Each row comes from the steps of one path. Every step used is in the known rows, and no mark comes twice. Write the path behind each row, first mark first.
Known rows:
reku, bulo, sefuf, karid, nemupi, dapemo: [ -5  -2  -7  -3   7  20  -1  -2  -7  -5  -4 -16   5  -2  -2  11  -6 -13
  -6  -6  18  11   4 -11]
bulo, sefuf: [-3  0  0 -1  2  9  3 -4 -1 -7  3 -6  0  7  1 -1 -1 -6  0  0  5  9  1 -5]
mabe, reku: [ 1  0  3  1  2 -5  3  3 -4 -5 -3  0 -8  3  2  1 -2  0  1  4 -6 -9  8 -3]
nemupi, mabe, reku, bulo, sefuf: [ -3   0  -8  -4   7  11  10   8 -10 -24 -10  -1   2   8   7  -1  -8   0
  -1  -4   2  -6  10  -8]
dapemo, sefuf: [ 0 -1 10 -1  3  7  0 -3  5 -3  9 -2  2  3 -1  0 -1 -7  3  2  8  2  0  1]
karid, sefuf, bulo: [  0   3  -8   1  14   0  -7 -15  -6  12   4  -2 -16   4   2   0   3   3
  -5  -1  10   3   0  -8]
mabe, reku, bulo: [  0  -2  -6   2   3  -3   7   7  -3 -12  -9  -2  -2   3   5   3  -4   3
  -1  -2  -8 -10  14  -2]
reku, bulo, sefuf, karid, nemupi: [ -4   0  -9  -2  11  12   2   2  -1  -9  -3 -10  11   2   3  10  -6  -8
  -6  -3  15   4   4  -9]
dapemo, sefuf, karid, nemupi, mabe: [-1  4  7 -7 12 14 -4  3 -2 -4  6  1 11 -3 -2  6 -7 -9 -1  3 24 -7 -9 -5]
reku, bulo, sefuf: [ -3  -2  -9  -1   4  10   6   1  -1 -13  -3  -8   6   7   4   1  -3  -3
  -2  -6   3   7   9  -4]
dapemo, nemupi, karid, sefuf, bulo: [  0   1 -14  -1   9  -1  -4 -22   6   9   3   1 -33  -1   9  -1   0  -2
  -1   3   6   2  -1  -7]
mabe, nemupi, karid: [  1  -1 -12   3   0   5   3  -7   2  -8   2   2 -15  -8   2   2  -1   7
   0   3  -7  -3   5  -6]
karid, nemupi, dapemo, sefuf, bulo, reku: [ -2  -3   1  -2   6  21  -6 -15  -6  10  13 -23 -10   5   0   9  -2 -16
  -4 -11  13   7   5  -3]
dapemo, sefuf, bulo: [ -1  -1   7  -2  12   7  -1  -9  -6   1  14   2  -4   6   2   2   1 -11
   0  -1  13   5   4  -3]
bulo, sefuf, dapemo: [ -2  -1   7  -1   1   5   1   1  -2  -3   5  -6   5  12   3  -1   0  -9
  -3   4  12  18   3 -10]
karid, nemupi: [ 1 -1  0  2  5  1 -7 -1 -2  5  6 -8  2 -2 -1  5 -4 -1 -1 -1  1 -3 -3  0]
mabe, reku, bulo, sefuf, karid: [ -4   1  -6  -2   8   6  12   6  -2 -19 -11  -3   1   6   5   5  -4  -6
  -4   1   7  -2  14 -11]
dapemo, nemupi: [ 1 -1  1 -3 -4  0  3 -5 11  3 -1  6 -4  0  2 -3  0 -6  2  1 -1 -1 -1  0]
bulo, sefuf, karid: [ -5   2   0  -4   4  10   4  -1   0  -7  -2  -1   4   4   0   2   1 -10
  -2   4  16   9   0  -9]
dapemo, nemupi, mabe, reku, bulo: [  1   0  -7  -6  -1   2  11   6   3 -14 -13  11  -3   2   8  -3  -8   0
   1  -3  -4 -16   8  -4]
sefuf, bulo, reku: [ -2   0 -11  -1   1   5   4  -7  -2   4  -1  -8  -7   8   6   3   3  -2
  -5  -8   1   2   8  -1]
reku, bulo, sefuf, karid: [ -5   1  -9  -3   6  10   8   5   1 -15  -8  -3   9   3   3   5  -2  -6
  -5  -2  13   8   7  -8]
dapemo, nemupi, mabe, reku, bulo, sefuf: [ -2  -1  -7  -7   2  12  13   3   1 -22 -10   4  -3   9   8  -5  -8  -6
   1  -3   2  -7   9  -9]
nemupi, mabe: [ 0  3 -3 -5  2  6  1  4 -6 -6 -4  6  4 -1  1 -3 -4  2  0 -2  5 -3 -5 -1]
reku, bulo: [ 0 -2 -9  1  1  1  4  5  1 -7 -6 -2  5  1  3  3 -3  3 -2 -6 -2 -1  8  1]
mabe, reku, bulo, sefuf, karid, nemupi: [ -4   0  -6   0  12   8   4   5  -4 -13  -6 -11   4   5   5  10  -7  -7
  -5   0   8  -7  11 -12]

Which path is each row?
[  2   2  -8   6   3   0  -4 -11   6   5   4  -2 -21  -1   4   0   1  11
  -5   9   4   6   5 -15]  mabe, nemupi, karid, sefuf, dapemo
[  0  -3   2   0   2  10  -9  -6  -9  10   4 -12  -5  -5  -5   6  -4  -7
  -2  -4   4   3  -3  -3]  karid, nemupi, dapemo
[  0  -3   2  -2  -5  -3   2  -2  14   2   1   5 -13  -1   9  -2  -3  -8
   0   7   3   7   1  -5]  sefuf, dapemo, nemupi, karid
[ -2   2 -22   2   6   2  -2 -17   3   6  -1 -16 -32   3  10   2   1   6
  -6  -4   2   2   4  -4]  nemupi, karid, sefuf, bulo, reku
[ 0  2 -3 -3  6  8 -6  3 -7  0  2 -2  6 -3  0  2 -8  1 -1 -2  6 -8 -8 -1]  karid, nemupi, mabe
[ -3  -4  -1  -3  -2   6   9   1  11  -7  -2  -2   7  12   8  -3  -3 -12
  -3  -1   8  15   9 -10]  reku, bulo, sefuf, dapemo, nemupi
[ -1   3 -15   1   6   3  -1 -15   1  12  -2 -14 -18  10   5   1   4   5
  -7  -6   6   2   5  -5]  karid, sefuf, bulo, reku
[  1   4   2  -5   0   0  -2  -4   7   9  -2   7  -7   6   4  -9  -2   2
  -3   6  15   2  -7 -11]  karid, sefuf, dapemo, nemupi, mabe
[ -3  -4   1  -3  -3   5   4  -6  12  -5   5  -1 -13   6  10  -3  -3 -14
   0   7   8  16   2 -10]  bulo, sefuf, dapemo, nemupi, karid
[ -2  -1  -1  -2   5  12   3  -9   2   1   8 -10  -6  11   5   2   2  -8
  -2  -6   9   4   8   0]  dapemo, sefuf, bulo, reku
[ -4   4   0  -6  14  13   1   5 -12 -12  -3  -3   2   3   2   5  -9  -8
  -2   5  16  -9  -1 -13]  bulo, sefuf, karid, nemupi, mabe, reku
[ -2   0  13  -7   2  15   0  -4  -2   0   3  -3  -2  -4  -6   5   1 -16
   0   2  22  10  -1  -6]  nemupi, dapemo, sefuf, karid
[ 1 -2  8 -2 -6 -3  3  0 11  7  1  7  0  4  4 -4  0 -9 -1  5  6  7  1 -6]  sefuf, dapemo, nemupi
[ -2   1 -22  -1   2   3   2 -22  14   9  -2  -9 -36   4  12  -1   1   1
  -4  -2   1   1   3  -5]  dapemo, nemupi, karid, sefuf, bulo, reku
[  0   1  -8  -3   4   2   8  12  -8 -18 -13   4   1   2   6   0  -7   6
  -1  -4  -3 -15   9  -3]  nemupi, mabe, reku, bulo
[ -1   3  -8  -4  12   4   3  13  -9 -13 -12   1   8  -3   4   9 -10   2
  -4  -1   8 -19   4  -7]  sefuf, karid, nemupi, mabe, reku, bulo
[ -1   3  11  -6  14  10  -1   5  -6  -8   4   1   3  -1   1   6  -8  -9
   0   7  19 -17  -2  -7]  dapemo, sefuf, karid, nemupi, mabe, reku
[ -1  -3   8  -2  14  16 -10 -16 -14  11  18 -11  -7   1  -3   8  -3 -18
  -1  -6  17   8   1  -5]  karid, nemupi, dapemo, sefuf, bulo
[ -1   5  -3  -6   9   8  -4   6  -7   0  -4   3   9  -6   0   6  -6  -2
  -4   1  16  -8 -11  -5]  sefuf, karid, nemupi, mabe
[ -1   2 -15   2  15  -1  -7 -17  -4   6   4  -5 -30  -2   7   2   0   3
  -3   1   7   2   1  -7]  nemupi, karid, sefuf, bulo
[  0   2   1  -4   3   1   4   7 -10 -11  -6   7  -4   1   3  -2  -5   3
   1   2  -1 -14   2  -4]  nemupi, mabe, reku
[ 0  2 -2 -8 -4  5  4 -1  5 -3 -4 11  0 -1  2 -6 -4 -3  2  0  5 -5 -7 -1]  dapemo, nemupi, mabe
[ 1  0  9 -6 -3 -3  7  7  0 -3 -5 14 -4  6  7 -6 -5 -6  1  7  5 -7  3 -9]  sefuf, dapemo, nemupi, mabe, reku
[ -3  -1  -4  -8  -1  12  10   5   5 -13  -6   4  11  11   9  -5  -6  -9
  -3  -2  14  10   5 -11]  reku, bulo, sefuf, dapemo, nemupi, mabe
[ -1  -3  13  -3   0  14  -2  -7  -2   0   9  -8  -4  -1  -5   1  -1 -12
   2  -1  11  10   1  -1]  nemupi, dapemo, sefuf
[  1   0  -9   0   0  -2  -2 -16  16   5  -1  -1 -29  -4   6  -4  -1   3
   1   6   1  -2  -4  -4]  dapemo, nemupi, karid, sefuf
[ -3   0  -1  -3   6   8   9  12 -10 -20  -7  -2   7  14   9  -1  -8  -4
  -4   0   9   1  13 -13]  nemupi, mabe, reku, bulo, sefuf, dapemo
